What can hang from each mark:
D: S
K: S
C: S
R: S Y
S: C K R X
X: S
A: Y
Y: A R
U: S

Known rows, with every way that one mark hangs from another:
C[S[K]]: [ -4.9   1.4   1.2  10.0  -6.0  -0.7   7.4 -13.6 -15.9  -3.5   4.7  -1.4
 -30.2  -3.6   0.5  -1.0  14.1  -8.8   3.2  -2.4  27.3   6.9  -6.9]
A[Y[R[S[C X]]]]: [ -5.0   1.8   2.1  42.2  16.3   9.0  -1.9 -35.8  23.2  12.9   0.9  -5.6
 -14.1 -21.7   9.2  -3.3 -11.0   2.4   7.9  -2.0 -31.0 -20.6  14.2]
D[S[K]]: [ -1.8  15.6  19.3  13.2 -10.0   2.1  -4.7 -15.9  -0.1  -9.6  -1.8  -5.6
 -25.7   7.1   0.9   4.3   5.7 -14.8  -3.9  -4.0  13.8  12.3  -4.9]
S[K R X]: [  3.3  -5.2   4.4 -21.6  -8.5  -4.2   6.2  19.0   1.6 -12.8  -4.1   1.3
   1.3  13.4   0.3  -6.7   6.5  -1.4  -3.0  -6.1   5.6   2.9   0.3]
U[S[C K R X]]: [ -2.5  -9.0  -6.0 -11.9  -8.4  -3.6  12.6  59.7 -22.5 -25.2  -8.9   3.8
  28.3  28.6   3.7  16.7   5.7   5.8  -1.7  -3.2  34.7   0.2   3.9]
D[S[K R]]: [ -0.6  10.6  18.9  -4.7 -13.1  -0.7  -1.2   7.4  -1.2 -18.4  -7.5  -4.7
  -6.1  16.8  -0.3  -1.4   1.8 -14.9  -7.4  -0.6   9.1  11.6 -11.2]
Y[A R]: [  5.5   8.6  -6.7  32.7   4.2  10.1 -15.0 -67.4  29.9  29.5   2.2  -6.0
 -50.6 -25.5  -3.5 -14.4  -3.6  -6.7  13.3   7.5 -26.2   0.4   1.9]
X[S]: [ -1.4   7.5   3.9  -4.7   2.2   5.3  -1.2 -39.9  -4.6  12.0   3.0  -0.2
 -50.7  -5.8   6.3  -8.3   6.2  -8.2   4.3  -7.0   1.7  23.9  -7.8]
K[S[R[Y] X]]: [  9.0  -9.1  -7.7 -32.9  -4.3  -4.1   1.0  11.5   3.7   2.2   1.5   2.3
  -7.8   1.1  -5.2   3.9  -6.4  10.6  -4.8   1.8 -11.6   3.0   2.2]
D[S[K R X]]: [  2.0   8.0  17.4 -13.3 -12.0  -1.7   2.5  35.7   0.6 -23.4 -10.5   0.3
   3.6  22.2   1.3  -1.1  -0.9  -9.8  -8.9  -5.7   8.4   6.2  -2.4]
S[C K R[Y[A]] X]: [  5.7  -1.2  -9.4  -3.5   0.4  -4.5  -6.3  27.1   4.1   0.4  -1.5   3.1
  44.5   6.3  -6.1  -0.5  -2.3   5.3   2.0   4.0  -0.4 -13.9   8.8]
C[S[R]]: [ -2.3  -1.2  -0.1 -12.7  -4.2   2.5   7.3  -9.4 -12.4  -3.9   0.7   2.0
 -35.8  -2.3  -3.4  -8.7   2.0  -3.9   2.2   2.3   6.3  13.3 -12.0]
Y[A R[S]]: [ -3.8   4.0   4.5  35.2  14.2   9.9 -13.3 -77.3  30.8  32.9   5.4  -7.0
 -44.5 -36.0   3.3 -10.5  -5.8  -6.0   4.6   3.9 -43.8  -2.2  -3.0]
S[K R[Y]]: [  2.5  -0.4   3.3 -13.1  -5.7  -4.3  -5.7 -11.5   2.7  -3.3   4.1   0.8
   1.7  -3.1  -8.0  -1.4   7.4  -3.4  -2.4   6.6  -3.8   4.8 -10.2]
K[S[R]]: [  5.0  -8.3  -4.9 -24.8  -6.9   0.8   4.5 -12.8   0.7   2.4   0.6  -6.2
 -27.2   5.2  -1.6   5.1  -1.8   1.7  -3.3   1.5  -1.3  11.5  -4.2]
X[S[K R]]: [ -1.8   0.4   5.2 -15.9  -3.4  -3.6   3.2  -1.0 -13.1  -3.9  -4.0  -2.3
  -6.3   8.9   7.1  -8.1  13.0 -12.5  -3.1  -5.7  15.3  14.5 -14.3]
R[S[C K X] Y[A]]: [ -4.6  -1.3   1.3  16.5  12.0  -2.1  -6.2  -6.1   6.3  13.1   8.3   1.1
  34.0 -14.2   1.7   5.3  -2.0   8.0  -2.1  -2.8 -15.5 -16.2   9.1]
X[S[C K R[Y[A]]]]: [ 0.1  4.8 -9.1  3.1  5.7 -4.0 -7.9  6.5 -6.8  9.1  0.1 -0.6 36.8 -0.2
  2.9 -2.0  3.7 -4.7  2.4  5.1  9.8 -3.1 -5.5]
S[C K R X]: [  3.1  -6.2   1.3  -9.6  -5.3  -3.3   9.5  38.1  -9.2 -20.8  -6.9   0.9
  27.7  23.6   1.6   3.9   2.9   3.0  -1.3  -6.1  20.2  -2.5   6.0]
U[S[C X]]: [ -1.6  -1.8  -7.2   1.9  -3.3   6.2   8.5  18.7 -16.4  -9.1  -3.0   6.2
 -17.3  14.4   2.8  15.4  -1.0  10.4   5.0  -4.1  21.9   8.5  10.0]
C[S[K R[Y[A]] X]]: [  1.1  -2.3 -10.4  -7.1  -1.5  -5.7  -2.6  25.4  -3.3   5.1   2.1   5.6
  15.5  -6.5  -7.6  -9.3   2.4   1.4   0.5   4.6   3.1 -10.4  -2.0]
D[S[C X]]: [  2.2  15.7  13.9   9.0  -6.0   7.2   1.8  11.1  -0.5 -13.9  -7.8   1.2
 -13.5  16.8   1.7   6.7 -10.8  -1.7  -1.6  -7.5  10.0  10.1  10.2]
C[S[R X]]: [ -0.3  -3.0  -1.4 -18.9  -5.2   1.5  10.4  18.4  -9.9  -7.9  -2.8   5.7
 -27.3   4.9  -2.2 -10.7  -1.5   2.2  -0.2  -3.6   5.2   9.4  -4.3]

Rows:
[  3.9  -2.5  -2.0 -10.0  -3.2  -5.4   2.5  35.9  -5.4 -15.3  -2.4   4.9
  37.4  13.2  -4.3   7.7  -0.1   7.1  -2.7   0.9  10.8  -5.3   4.8] : S[C K R[Y] X]
[  6.7  -3.8 -17.7  -8.4   1.5  -0.6  -7.3  -5.7   5.4  15.6   3.7  -4.0
  17.1  -3.4  -6.1   8.1 -11.5   9.5   1.9  11.8  -6.4  -6.0   4.8] : K[S[C R[Y[A]]]]
[ -4.0   6.8   1.7  11.5   1.5  -1.2   5.0  -4.6 -19.1  -2.9  -0.4  -3.4
   1.2  10.2  11.5   4.1  12.0  -8.3   1.7  -8.6  33.8   8.9  -2.5] : X[S[C K]]
[ -4.1   1.6   1.1  12.2  14.3   3.8  -7.9 -22.9  13.6  21.1   8.6   3.4
   6.9 -19.1  -0.6   1.1 -11.6  12.3   1.2  -0.6 -30.6  -7.5  10.0] : R[S[C X] Y[A]]
[  6.3 -12.0  -9.3 -21.5  -4.6  -0.9  12.1  33.7  -7.6  -9.4  -5.2  -1.8
   9.3  21.3   2.5  12.4  -8.3  11.1  -2.7  -4.3  13.0   0.9  10.4] : K[S[C R X]]
[ -0.7  -6.2  -9.3  -9.7  -5.2  -4.6   5.5  56.8 -19.2 -21.1  -4.5   8.2
  37.2  17.8  -1.8  19.9   3.0  10.9  -2.9   3.7  25.8  -3.6   3.2] : U[S[C K R[Y] X]]
[  4.3  -7.3  -8.4 -15.3  -4.8   1.2   8.0   4.5  -8.5  -4.8  -2.5  -6.5
  -0.1  14.4   1.6  13.3  -4.8   6.2  -1.2   1.7  13.1   6.1   3.3] : K[S[C R]]
[  5.0   3.0  -5.8 -13.0   0.7   2.9 -15.9 -38.6  18.2  20.4   5.7   1.5
 -18.3 -16.1 -11.7 -12.9  -5.7   1.2   6.3  11.7 -31.3   4.2  -5.6] : S[R[Y[A]]]
[ 10.2  -6.5 -19.4 -14.3   1.3  -2.3  -3.1  22.9   5.4  10.6  -0.6  -0.6
  23.8   3.5  -5.1   7.2 -13.4  14.6   0.9   5.7  -4.4  -9.9  12.8] : K[S[C R[Y[A]] X]]
[ -0.5  -3.6  -2.4 -14.7  -4.2  -6.7   4.9  34.3 -13.3 -11.5   0.9   7.9
   7.5   0.7  -5.4  -3.5   5.8   1.2  -4.6   0.9  13.0  -2.7  -5.3] : C[S[K R[Y] X]]
[ -6.1  -0.8   7.3  35.4  11.3   1.8  -3.7 -36.4  23.9  13.1   3.4  -8.1
 -15.1 -23.7   8.6  -6.4   1.9  -6.6   3.6  -3.5 -29.2 -23.7   7.8] : A[Y[R[S[K X]]]]
[ -1.9   1.8  -0.6  39.1  15.9   9.2  -4.8 -29.3  24.6  21.7   0.1  -3.6
  -7.5 -20.4   6.8  -1.7 -12.8   4.8   3.9  -1.7 -30.3 -12.4  12.7] : Y[A R[S[C X]]]
[  0.5   5.7  -2.1 -10.9   4.9   1.4  -2.5  -3.3 -10.1   0.3  -1.5   4.3
   5.4   1.6   1.8   0.3  -3.0   0.0   0.6   2.7   4.0  13.0  -7.8] : X[S[C R[Y]]]
[ -2.3  -5.1  -0.5 -14.5  -7.4  -3.9  13.3  38.0 -16.1 -15.6  -3.8   3.6
  -1.2  10.9   0.9  -4.9   9.4  -2.3  -2.0  -5.3  22.0   0.9  -3.5] : C[S[K R X]]
[ -3.4   0.1   0.6  44.4  14.4   3.2  -2.9  -9.6  17.5  13.8  -1.1  -6.2
  16.1 -14.0   8.9   0.0  -2.7  -0.3   1.4  -2.8 -14.6 -21.4  10.9] : Y[A R[S[C K X]]]
[ -3.2   1.4   1.4  -6.7  -0.8  -2.5   6.9  17.4 -19.7 -12.1  -6.3  -3.0
  19.9  19.0  11.1   3.4   8.7  -6.7  -2.1  -5.2  30.0   9.1  -7.0] : X[S[C K R]]
[ -2.0  11.6  15.6   6.0 -10.3   0.5   2.6  24.2  -8.4 -26.6 -10.3  -4.6
  22.6  25.3   2.5  11.6  -1.8 -10.1  -6.4  -0.4  21.9   5.6  -3.7] : D[S[C K R]]
[ -7.1  -5.7  15.0   0.3   2.6  -1.3   6.2 -13.1   2.1  -0.5   4.3  -0.4
 -11.8  -4.7   7.3   1.2   7.0   0.5  -8.1 -12.7  -9.5   2.2   0.2] : R[S[K X]]
[  4.3  -3.6   0.1 -14.8  -2.4   3.3   7.7  20.2  -1.6 -13.8  -6.5   3.7
   2.0  17.5   0.4  -0.2  -5.5   7.3   1.7  -4.2   1.2   5.6   7.1] : S[C R X]
[ -0.7   1.1  -9.7   1.7  -1.5  -4.7  -5.6  -1.9  -5.5  10.5   5.9   0.7
   6.4 -12.6  -8.6  -8.8   5.9  -5.1   2.5  10.5   1.8  -5.9 -11.1] : C[S[K R[Y[A]]]]
[ -2.8  -0.6  -1.1  -7.2  -5.2  -5.1   1.2   5.1 -15.6  -6.1   4.3   2.6
  -0.7  -5.7  -6.8  -0.8   9.7  -2.8  -2.5   7.4  14.2   2.5 -13.8] : C[S[K R[Y]]]
[  2.4   0.4 -11.4 -11.8   2.2   0.7  -4.6   7.5   2.1  12.6   3.0   8.4
 -11.1 -12.6  -9.9 -15.6  -6.4   5.4   3.8   6.8 -13.8  -2.5  -1.4] : C[S[R[Y[A]] X]]
[  5.1  -3.0   1.7 -21.1  -5.4  -5.8  -1.6  17.3   4.0  -8.9   0.6   5.8
  11.5   3.5  -6.8  -3.8   4.0   3.6  -4.1   0.2  -3.9  -0.4  -0.8] : S[K R[Y] X]
[  2.7   2.5  -0.6  -6.5  -1.2   2.5  -4.8 -11.9  -1.0  -3.5   2.0   2.8
   3.6  -0.3  -7.4   4.2  -5.7   6.2   3.0   7.8  -5.8   6.4  -2.4] : S[C R[Y]]
[  5.5   3.1  -8.9   1.4   2.8   3.4 -11.6 -18.4   9.4  13.4   2.5   1.1
  10.2  -6.1  -8.9  -3.5  -8.9   6.0   7.1  11.3 -17.6  -2.0   0.7] : S[C R[Y[A]]]
[ -7.6  -3.8  11.8  11.0   5.3  -0.6  10.4   7.1  -5.6  -8.5   2.6  -0.9
  15.1   3.6   9.7  11.2   2.5   4.0  -6.7 -12.5   6.2  -4.5   7.4] : R[S[C K X]]
[ -7.3   0.9   6.2  12.2   9.0  -0.5 -13.7 -51.9  15.1  25.7  13.7  -3.5
  -4.1 -29.7  -1.8  -4.3   3.0  -3.5  -1.5   3.5 -29.1  -5.2  -5.0] : R[S[K] Y[A]]
[ -4.2  -3.2   0.6  -7.2  -7.6  -3.0   9.4  10.3 -17.5 -11.6  -1.0  -1.2
  -9.8   4.9  -0.8  -4.1  10.7  -7.7  -1.3   0.4  23.6   5.8 -12.5] : C[S[K R]]
[  6.1  -1.7  -6.1 -15.9  -2.1  -5.5  -9.0   8.1  12.2   9.0   1.2   4.1
  17.6  -3.2  -8.0  -8.9   1.1   3.4   0.5   3.9 -15.2  -8.4   2.3] : S[K R[Y[A]] X]
[ -5.3  -0.2   8.1  38.2   9.8   1.7   5.6  -3.5   8.0  -2.1  -1.9  -3.5
  11.2  -6.3  11.6   9.7   0.0   0.2  -4.0  -6.8  -3.4 -12.2   8.9] : Y[R[S[C K X]]]
[ -6.3   3.5   7.3  38.2  12.9   9.8  -9.7 -82.6  28.3  25.3   6.5 -10.2
 -50.9 -37.1   5.0 -10.1  -5.1  -6.3   8.6   4.4 -45.1 -10.7  -0.8] : A[Y[R[S]]]
